Each row was made from one path, in order. Every step used is in the known rows, and no mark comes twice. Write each row's path.
Known rows
A, C, M: [ 24   8 -10  12   7 -44  -3 -12 -10  -2 -12  -7 -13 -16  -2  21   4  20
  16 -17  30  10 -21  17  15 -16 -12   9 -11  18  18  12 -19  24 -22  20]
A, B, E, W: [ 30  -1  -7   6  20 -15   8 -14  -8 -38 -39   5  -8  -7 -19  42  -7 -21
  26   5  22 -12 -27   4 -22 -19 -27 -26 -35  -3   9  34  -6  22 -23  13]
C, M, W, E, S: [ 38  16 -21  13  24 -22   9 -22 -24  14  38 -10  -5  -3  -8  20  12  41
   7 -12  21  -3  27   5   4 -30  -5 -14  17   9   5  33 -41   9 -15   7]
P, B, A, C, E, S: [ 20  17  -2   0   6 -11 -13 -22 -45 -27  30  11 -13  -8 -11  32 -26  26
  10  -4  22 -14  46  27  15 -32 -33  -5  -4   8  -1   7 -25  20 -14  15]
A, B, E: [ 25   6   6  22   6 -15   6 -20  -3 -32 -38   4  -7   0 -25  30  -6   5
  13   1  20  -9 -33   0 -18 -13 -28 -32 -29  -1   3  38  -7  23 -22  20]
E, W, M: [ 26   4 -17   8  23  -7  15   0 -17 -33   0   1  -7   0  12  51  17 -22
  26  -7  20  -2 -14   7   2 -24 -12   0 -22  12  12  19 -20  -3 -27  12]
C, M, W, A: [ 41  27 -25  19  18 -24  20 -21   2   7  -9 -14  -5  22  11  11  25   5
  12 -15  22  11 -11  12   8 -33   2 -23  -7  14   5   5 -32  14 -28  -1]
W, E: [ 18   8   8  18   8  -1   4 -13 -31  -2  26   1   2  -2  -7  35   7  12
  16 -14  18   3   4  -7   0 -20 -11 -20  -6  15  10  23 -12  12 -24  11]
B, A, C, E: [ 22  22   5   3   5 -22  -7 -14 -24 -30  10   7 -12  -9  -5  33   3   7
  21   0  34  -1   4  30  10 -25 -20 -12 -17  14   5  13 -15  22 -17  17]
E, C: [ 21   0  -9   6  17 -13  20   5 -11 -20  -1   3  -1 -11 -12  23   8  22
  31 -13  21  26 -17  -3   4 -17 -18   0 -26   7  11  18 -12  14 -30  21]
C, E, W, M, B, A: [ 42  18 -13 -11  10 -22  13  -2   0 -59  16   4 -24   4   8  50  16 -39
  17  11  29 -14  -5  41   8 -45  -3 -17 -12   9   6  43 -21   1 -22 -12]
C, E, W, A, B: [ 35  12  -3  -5  21  -9   8 -23 -20 -20 -17  12  -7   6   2  54  15 -31
  24   4  15   0   7  23 -11 -16 -15 -36 -29   6  13  23 -13  15 -30  11]
B, A, C, M, W, E, S: [ 45  26 -16   4  18 -44 -11 -23 -21  -3  44 -14 -26  -9   0  22   8  33
  19  -2  30  -4  20  19  18 -48 -11 -10  11  16  -3  25 -43  16 -17   1]
W, M, C, A: [ 36  12  18  21  15  17   3 -12   9 -41   1   1 -11  -9  11  53  24   2
  25  -5  26   1 -14  -2 -10 -23  -5 -17  -7  14  10  16 -28   7 -23   7]
C, M: [ 22   7 -17  16   4 -33  20  -4 -17   0  -6 -10  -2   1  -1  20   5  18
   6 -16  29   9 -17  11  -4 -15 -16  -3 -11  11  17  13 -21  18 -21  12]
C, A, B, E: [ 28   0  10  25   6  11  10 -23  -5 -34 -41  -1  -9 -14 -18  34   2   4
  15   6  28  -8 -26  -7 -22 -13 -28 -38 -22  -2   4  35 -13  31 -17  15]
E, C, A, B, P: [ 34  -2  14 -10  24 -11  31 -17  10 -41 -19   6 -13 -32 -23  29   0  11
  23  -2  30  17 -23  -9  -7   1 -16 -22 -39  -5  22  34 -11  20 -24  33]
E, C, M, W, A, B: [ 49  22 -22   6  26 -43  22 -15  27  -3 -20  -9 -21   4  -3  10  29   7
  25  -8  21  27 -24  10   3 -31 -10 -23 -34   8   3  21 -37  22 -36   7]
P, B, A, C, E: [ 18  25   1   4   3 -17  -9 -16 -30 -25  22   6  -9  -6  -9  28 -18   1
  12  -6  30  -4  22  24  10 -31 -30  -7 -21  13  -1   1 -14  31 -18   7]
M, W, E, C, A, B, P: [ 48  15  13 -11  40  -7  20 -27  19 -28  15  -3 -18 -35 -27  23  18   6
  29   2  28  17  -1 -14  -3 -14   1 -36 -30  -3  11  44 -24  23 -21  14]
M, B, A, C, E, S: [ 36  13  12  -5   4 -20 -11 -22 -17 -39  16  14 -22  -8 -14  32 -12  30
  18   6  22 -15  11  43  24 -34 -12 -13  10  10   7  46 -16  10 -20   8]
P, B, E, W: [ 18   3 -15   6  19   1   9 -10 -23 -33 -13  -3   1  -4 -12  33 -21 -25
  16 -10  22 -12   3  -6  -9 -32 -28  -6 -24   1   8  12  -6  29 -21  -1]
A, B, E, W, M: [ 36   6  -8   8  20 -20   6 -10   1 -57 -33   1 -17  -6  -7  55  11 -35
  24  11  22 -16 -29   8 -16 -25 -20 -15 -35   5   4  41 -18   5 -23   8]
M, W, A, C: [ 38  27  -1  19  23  -3  -6 -32   3  -5  -8  -3 -10  10   3  20  20   2
  34  -9  14   8 -14   6  23 -32  -3 -21 -11  17   1  10 -24  14 -33  11]
P, B, E: [ 12  10  -4  22   4   1  10 -14 -21 -26 -12  -1   2   1 -18  22 -23   4
   5 -12  19  -9  -2 -10  -4 -26 -27 -11 -16   3   1  11  -8  29 -20   3]
P, B, A, C, E, W: [ 25  18 -14 -10  17 -18 -10 -12 -32 -33  19   6 -11 -15   0  39 -18 -26
  24  -4  30  -7  27  26  11 -35 -26   1 -29  11   5  -1 -11  35 -20   2]

Write each row's path
[ 27   1   2  11  14 -23  15  -4  10 -42 -34   5 -14 -17 -26  25   0   8
  25   1  22  11 -31  -1 -11 -18 -25 -16 -42   0   3  40 -14  25 -26  19]  A, B, E, C
[ 22  15  10   8  15 -12  -9 -17 -23 -16   1  11  -3 -19 -11  33   6  16
  20  -6  23   0   9  24  12  -7 -10  -5 -13  16  13  20 -11  19 -15  24]  A, C, E
[ 45  26 -22  19  18 -35  16 -28  10   5 -20 -12 -13  21   0  17  20   1
  12  -6  24   3 -23  10  -7 -26  -9 -40 -21   5   2  18 -35  17 -33   3]  C, M, W, A, B
[ 38   9 -17  -4  19 -36  -4 -17 -10  -9 -16 -11 -17 -10  20  40  16 -21
  29 -13  21  14 -13  24  24 -34  -2   2 -13  25  20   2 -25  18 -35   5]  E, W, A, C, M
[ 30  14  -5  11   3 -32  -7 -21  -5   0 -18  -8 -16  -2  14  30  16   5
  14 -17  20  15 -15  20  24 -25  -3  -4  -7  26  15   3 -26  16 -34  11]  W, A, C, M
[ 26  13  -3   2  17  -2 -14 -24 -11 -33 -24  -4 -15  -9   6  41 -13 -38
  28 -10   7  -6   7   8  23 -45 -14  -5 -21  20   5   1 -12  29 -31  -1]  P, B, E, W, A, C
[ 18  18  -3  10   0 -16  -8 -15 -21 -20  13   2  -8   3  -5  24 -26   2
  18 -10  25  -3  -7   1  13 -36 -37  -9 -26  10   0  -6 -10  28 -28   8]  P, B, A, C
[ 41  11  21  22  15   8  -7 -19  20 -42 -16   5 -19 -10   0  53  20  -1
  28   3  26  -8 -29  -9 -22 -15 -17 -33 -21  10   8  28 -28  13 -27  13]  W, M, C, A, B
[ 39   9  -4  -9  22 -12  10  -7   4 -45   7   7 -16 -10   3  49  19 -31
  21   1  20 -13   1  34   8 -28   7  -6  -6  13  14  51 -14   0 -20  -3]  C, E, W, M, B
[ 38  28 -29   7  20 -32  20 -11  16 -19 -13 -20 -18   1  -3   2  14  -4
  16 -14  14  22   9   4  12 -54  -6  -6 -20  12  -7   6 -38  36 -25 -13]  P, B, E, C, M, W, A
[ 42  16   6   6   0 -40 -14 -27  25 -27 -37 -10 -32  -6   0  21  10  -9
  18  -3  16   5 -31  34  33 -44  12 -13   4  26  12  33 -17  23 -33  -9]  W, A, C, M, B, E
[ 26  -2   4  19  10  -8   6 -25 -24 -32 -25   9  -8  -2 -28  36 -15  33
  12   3  17 -19  -9   0 -17 -15 -35 -30 -10  -4   3  43 -19   8 -18  26]  A, B, E, S
[ 45   7   5   7  28  18   3  -8   4 -47  -5  -2 -14 -16  18  65  25 -23
  37  -2  29   0 -10  -4  -7 -29  -6 -10 -14  13  14  18 -28   7 -26   3]  E, W, M, C, A
[ 41  28   1  26  22  -6   7 -35  13 -23 -39  -3 -11  20 -14  24  14  -8
  23   5  14  -8 -25   1  -9 -32 -12 -53 -22   2  -5  30 -19  18 -28   3]  M, W, A, B, E
[ 23   4   8   4  17 -10 -10 -24 -39 -18   9  15  -2 -19 -15  42  -1  42
  16  -5  17  -7  29  29  15  -7 -17  -1   6  12  14  30 -22   9 -10  34]  A, C, E, S
[ 48  22 -14  16  17 -30   7 -37   3 -15 -30  -9 -19  14 -10  23  11  20
   9   3  13  -9  -6  15  -9 -36 -10 -37  -2   5  -2  36 -44  12 -21   2]  C, M, W, A, B, E, S
[ 49   7  11   8  29   6  -2 -13  17 -49 -17   2 -21 -15   8  67  19 -28
  35   5  26  -9 -23  -2 -23 -20 -17 -25 -27   8  12  28 -24  12 -31   5]  E, W, M, C, A, B
[ 34   8   2  16   5 -11  11  -9  11 -33   3   2 -12   8  -1  31  13  -2
  18  -8  16  -6 -33  12  13 -30   0 -14  -5  13   8  41 -10  -7 -31   4]  W, M, B
[ 32   9  -2   5   6 -42  -5 -15  11 -11  -9  -5 -22 -16  -6  13  -3  14
  19 -11  26   0 -35  26  28 -23  -1   5  -1  20  19  32 -13  21 -30   5]  A, C, M, B
[ 15   2  -4  19   5   5   7 -20 -39 -22  -3   4  -1  -1 -21  26 -31  33
   3 -12  12 -18  22  -5  -3 -25 -30 -10   1   0   1  21 -18  17 -16  11]  P, B, E, S
[ 36   2  20 -15  22  -8  19 -19   3 -34   5   6 -15 -43 -20  36   7   4
  21   0  24  20  -4 -13  -2  -5  -8 -30 -32   1  20  40 -13  20 -20  23]  W, E, C, A, B, P
[ 34  12  -4  18  30   5   5 -25 -32   3  40   0   1   2 -13  27   8  41
  20  -8  12  -8  27  -9   5 -28  -8 -27  12   5   1  38 -30   3 -18  11]  M, W, E, S
[ 38  13  10 -17  11 -56   2 -26  24 -27 -12  -3 -24 -23 -16  11 -13   8
  11 -11  31  -1 -37  25  28 -16  10   0  -3  12  32  38  -5  15 -25  14]  A, C, M, B, P
[ 29  12  -5  -4  21   3  15 -15 -32 -18  -2   9   1   6   6  51  19 -25
  23  -6  15   8  20  26   2 -23  -3 -26 -13  11  13  10 -13  13 -24   5]  C, E, W, A
[ 36  23 -19  16  25 -39   1 -19   5   2  -4 -13 -12 -11  -3   8  14  18
  18 -14  31   5 -19  18  16 -23  -6   3 -10  14   9  15 -30  26 -21  12]  A, C, M, W
[ 34  23 -32   8  26 -36  23  -3  16 -21  -8 -20 -14 -15 -17  -4   2   9
  11 -16  28  14   2  -1   6 -42 -14   9 -25   4  -5  15 -33  37 -17  -7]  P, B, E, C, M, W
[ 34  18  -9  -8  18 -29  -7  -6 -16 -54  11   3 -23 -16  13  58  24 -34
  28   6  32  -5   7  38  15 -39 -12   4 -26  21   3  16 -25   4 -18   9]  B, A, C, E, W, M
[ 14  16 -12  14  -3 -10  14  -9 -31 -17  17  -1   1  15  -5  21 -25   0
  11 -12  28  -4  -7  -2  -5 -34 -38 -18 -24   3  -2  -4 -11  25 -30   5]  P, B, A
[ 34   6  -6   5  19  -8  12 -19 -12 -16 -22   6  -7  18   3  47   5 -28
  30  -1  16   1 -21   5  -9 -21 -22 -37 -35   5  14  16 -12  13 -42  11]  E, W, A, B
[ 46  15  11   8  26 -18 -10 -13  26 -65 -33   4 -26 -11  -8  63  10 -35
  34   8  19 -14 -30   1 -27 -30 -17 -20 -31  10   8  40 -22  11 -30   3]  A, B, E, W, M, C
[ 36  14  11  -7  10 -21  19 -17  18 -53   0   4 -17   0 -13  29   1  -7
  10  -5  21 -10 -37  10  15 -22  10 -17  -8   9  22  46  -6 -14 -25  11]  W, M, B, P
[ 25   5   2   5  20 -10  12   1 -16  -9  27   1  -4 -19  -9  30  16  16
  27 -15  16  25   5 -10   8 -27  -9  -5 -18  16   8  25 -19  14 -27  16]  W, E, C
[ 17   6  -8   8  13 -10  14  -2  -5 -35 -10   2  -4 -13 -19  17 -12   7
  18 -15  18  14   1  -7   4 -30 -25   5 -30   6  -2  14 -11  30 -23   8]  P, B, E, C
